Each row comes from the steps of one path. Every step used is in the known rows, and no mark comes twice. Write the path behind each row, first mark first.
In the rows, 128 means zero.
Known rows:
fovot, lazov, lasupi, lebu, pafe: [164 117 125 188 140  52 117 157 188 140 130  76 165 155 189 104  73  92
  82 118 107 116 133 111]
lasupi, lebu, feso: [137  84 110 118 119  71  57 152 169 121 139 121 150 152 144  92 108 107
 135 148 125 133 106 139]
lazov, lasupi: [140 173 117 152  99  98 136 120 123 118 110  91 155 116 169 107 142 146
 161 155 108 108 140 130]
fovot, lebu, lasupi, lazov, feso: [126 101 119  92 141  55 101 166 125 182 120  76 154 160 176 113  98 127
 143 105 127  94 142 177]
lebu, pafe: [174 154 116 163 121  96  96 169 180  88  93 137 133 138 148 122  78 121
 149 126 150 115 137 123]
feso, lebu, lasupi: [194 110 143 151 102 145  83 176 141 101  77 101 126 154 151 127 106 109
 171 171 132 124 109 138]
lazov, lasupi, lebu, pafe: [162 129 125 175 127  82 107 168 178 124 145 103 168 147 173  99 118  96
  89 133 112 109 136 110]
pafe, lebu, feso, lazov, lasupi: [123 163 138 120 116 132  89 116 177 144  98 138  82 106 190 125 210 122
 178 160  96 118 131  97]
fovot, lazov: [173 136 114 160 117  66 121 118 157 105  96  75 141 146 143 120  23 139
 173 128 139 118 122 138]
feso, lazov, rarit: [178 166 139 149  92 170  90 101 173  70 127 137  88 124  96 147 151 129
 205 175 101  95 144 114]
fovot, lazov, feso: [126 140 115 123 137  75 109 121 142 133  81 104 135 135 142 136  72 137
 188  99 143 107 124 159]
rarit, lazov, feso, lebu: [152 147 173 111 123 166 106 153 148  80  98 163  78 127  76 140 113 116
 216 127 133 132  74 144]
lazov, lasupi, lebu: [158 123 125 156 105  89 118 132 142 124 173  74 186 143 148  89 125 119
 118 156 102 104 124 126]
pafe, lazov, feso, lebu: [144 130 156 124 121 173  84 116 155  82 105 174  89 131  91 137 117  92
 220 132 151 115 105 101]
lasupi, lebu, pafe, lazov: [164 111 133 163 129  93  84 137 196  93 153 164 155 156 118  98  75  84
 142 124 168 104 134  55]
fovot, lazov, rarit: [163 137 103 181 101  86 118  81 160  86  95 110 138 138 124 126  72 124
 186 148 104  92 156 119]
lebu, pafe, lazov, fovot: [163 158 123 179 133 126 125  96 172 117  73 156 153 121 119 108 128  96
 155 101 140 120 110  37]
pafe, lebu, fovot, lazov: [177 129 108 163 117  88 129  96 160 139  52 108 156 143 155 109  45 135
 163 111 137 112 108 100]
lasupi, lazov, feso, lebu: [167 101 146 110 122 165  93 149 168 101 125 112  95 146 112 140 100  74
 165 123 124 137 110 166]
fovot, lebu, feso, lazov: [147 148 146 108 132  94  68 149 169 131 126 108  59 143 148 130 103 154
 183 147 110 120  94 137]
pafe, lazov, lasupi: [123 169 125 151 105 102 135  87 130 118 117 128 150 114 156  99 145 128
 185 150 129 103 150  72]
feso, lazov: [191 171 152 123 106 160  91 139 171  89 131 106  86 131 112 143 111 142
 193 158 137 122 109 131]
rarit, lazov: [158 170 148 125 107 102 131 142 144  83 116 141 127 126  88 107  82 157
 202 137 147 127  98 127]
rarit, lazov, lasupi, lebu, pafe: [153 141 149 161 131  78 128 174 178 123 145 125 155 140 151  95 116 106
 104 124 113 122 115 102]
rarit, lazov, lasupi: [130 189 146 136 106  94 160 129 122 117 111 116 137 108 140 101 142 155
 179 144 109 125 115 120]

Write each row's path:
[177 143 152 161 132 120  98 172 197 127 157 100 125 145 167 121 137  95
  97 140 106 117 124 108] : feso, lazov, lasupi, lebu, pafe
[169 134 120 166 126  64 124 140 107 166  82  62 181 153 164  95 104 158
 141 130 104  90  98 118] : lazov, fovot, lebu, lasupi
[120 145 130 130 140  49 120 125 137 152  84 122 120 128 127  90 110 156
 164 110  93 130  62 109] : rarit, lazov, fovot, lebu, feso
[174  92 113 116 111  86 104 168 152 147 114  65 168 159 176 105  92 103
 129 140 136 130 152 158] : lebu, lasupi, lazov
[172 122 143 127 131 153  82 121 180 147 119  99 116 131 121 118 174  97
 130 133  89 152  61 103] : lasupi, lebu, feso, lazov, fovot
[201 131 139 147 101 176 112 141 135 101  65 110 119 143 122 123  84 120
 160 146 122 149  67 133] : feso, lebu, fovot
[197 175 149 147 115 179 120 106 160 116  99  91 113 118 102 135 154 128
 169 134 105 132  78 103] : feso, lazov, fovot
[128 102 115  83 132  94  95 166 137 168  97  97 159 145 174 122 134 105
 149 112 141 118 151 178] : lebu, lasupi, lazov, feso
[163  98 104 142  95 104 101 126 153 121 112 100 160 149 154 113 134  94
 148 160 102 103 182 138] : lebu, lasupi, lazov, rarit
[144 110 151 121 124 154  75 151 135 125  70 153 119 144 143 132 143  94
 205 142 150 112 117 110] : pafe, lazov, feso, lebu, lasupi
[151 132 146 117 123 184 103 116 129 124  54 162 112 132 113 129 120 105
 190 119 140 135  77 103] : pafe, lazov, feso, lebu, fovot
[143 147 114 166  90 125 103  62 155  66 119 183 137 126  89 114 129 113
 220 163 131  79 167  60] : pafe, lazov, rarit
[177 158 121 192 142  67 128 143 161 129  97 101 146 146 142 109  71 135
 122  99 110  96 100  96] : lazov, fovot, lebu, pafe
[142 149 126 125 104 150  64 109 180  94 100 156  69 119 128 142 179 117
 201 173  92 117 139 119] : lebu, feso, lazov, rarit
[125 172 126 166 124  94 128 116 159 122  97 147 140 118 177 106 141 108
 158 130 134 108 159  61] : lebu, pafe, lazov, lasupi
[141 120 135 155 110  94 117 103 147 123 180 109 181 142 135  83 129 103
 140 152 123  98 133  73] : pafe, lazov, lasupi, lebu
[165 135 140 118 119 180 104 144 125 124  50 130 114 133 125 136 118 118
 171 123 123 139  70 150] : lazov, feso, lebu, fovot
[177 140 148 131 113 148 122 136 136 164 129  68 154 141 159 106 148 129
 106 148  90 133  84 122] : feso, lazov, lasupi, lebu, fovot
[114 169 145  92 127 109 119 142 131 110  99 164 121 115  94 125 124 154
 216 108 149 114 102 148] : rarit, lazov, feso
[153 141 138 107 117 142  54 128 203 113 103 166  63 122 144 134 158 119
 203 153 132 120 116 101] : pafe, lebu, feso, lazov
[108 151 131 129 155  68  95 132 156 130 107 179 121 139 134 121  89 129
 187  87 162  75 138  87] : fovot, lebu, pafe, lazov, feso
[156 148 163 105 124 179 123 149 124 121  50 151 101 127 101 130 117 127
 185 114 123 152  50 141] : rarit, lazov, feso, lebu, fovot
[146 160 112 160 119  77 164 106 117 171  52  51 164 128 204 106  95 144
 131 123  94 133 113 128] : lebu, fovot, lazov, lasupi
[161 133 148 126 116 168  85 146 149  81  99 139  95 133 103 145 115 107
 199 136 133 116  97 153] : lazov, feso, lebu
[192 173 149 178 147 108 118 148 178 132 108  97 101 144 136 130  92 135
 130 106 103 105  87  93] : feso, lazov, fovot, lebu, pafe
[122 170 138 111 119 127  96 135 155 147  97 105  81 109 194 128 196 131
 167 160  89 141 119 130] : lebu, feso, lazov, lasupi
[173 156 122 175 120  74 140 105 123 129 118  73 160 143 113  99  74 163
 153 118 101  87  83 110] : lazov, fovot, lebu
[168 120 114 149 101  97  86 144 152 124  81 139 167 142 165 106 130 131
 185 156 152  79 150 102] : pafe, lebu, lasupi
[157 153 129 175 126  78 139  75 129 129 125 106 156 140 100  91  76 149
 174 114 121  84  91  57] : pafe, lazov, fovot, lebu
[186 124 113 146 114 124 141 103 156 134 115  65 169 133 120 104 115  96
 123 113 107 141 107 122] : lasupi, lazov, fovot
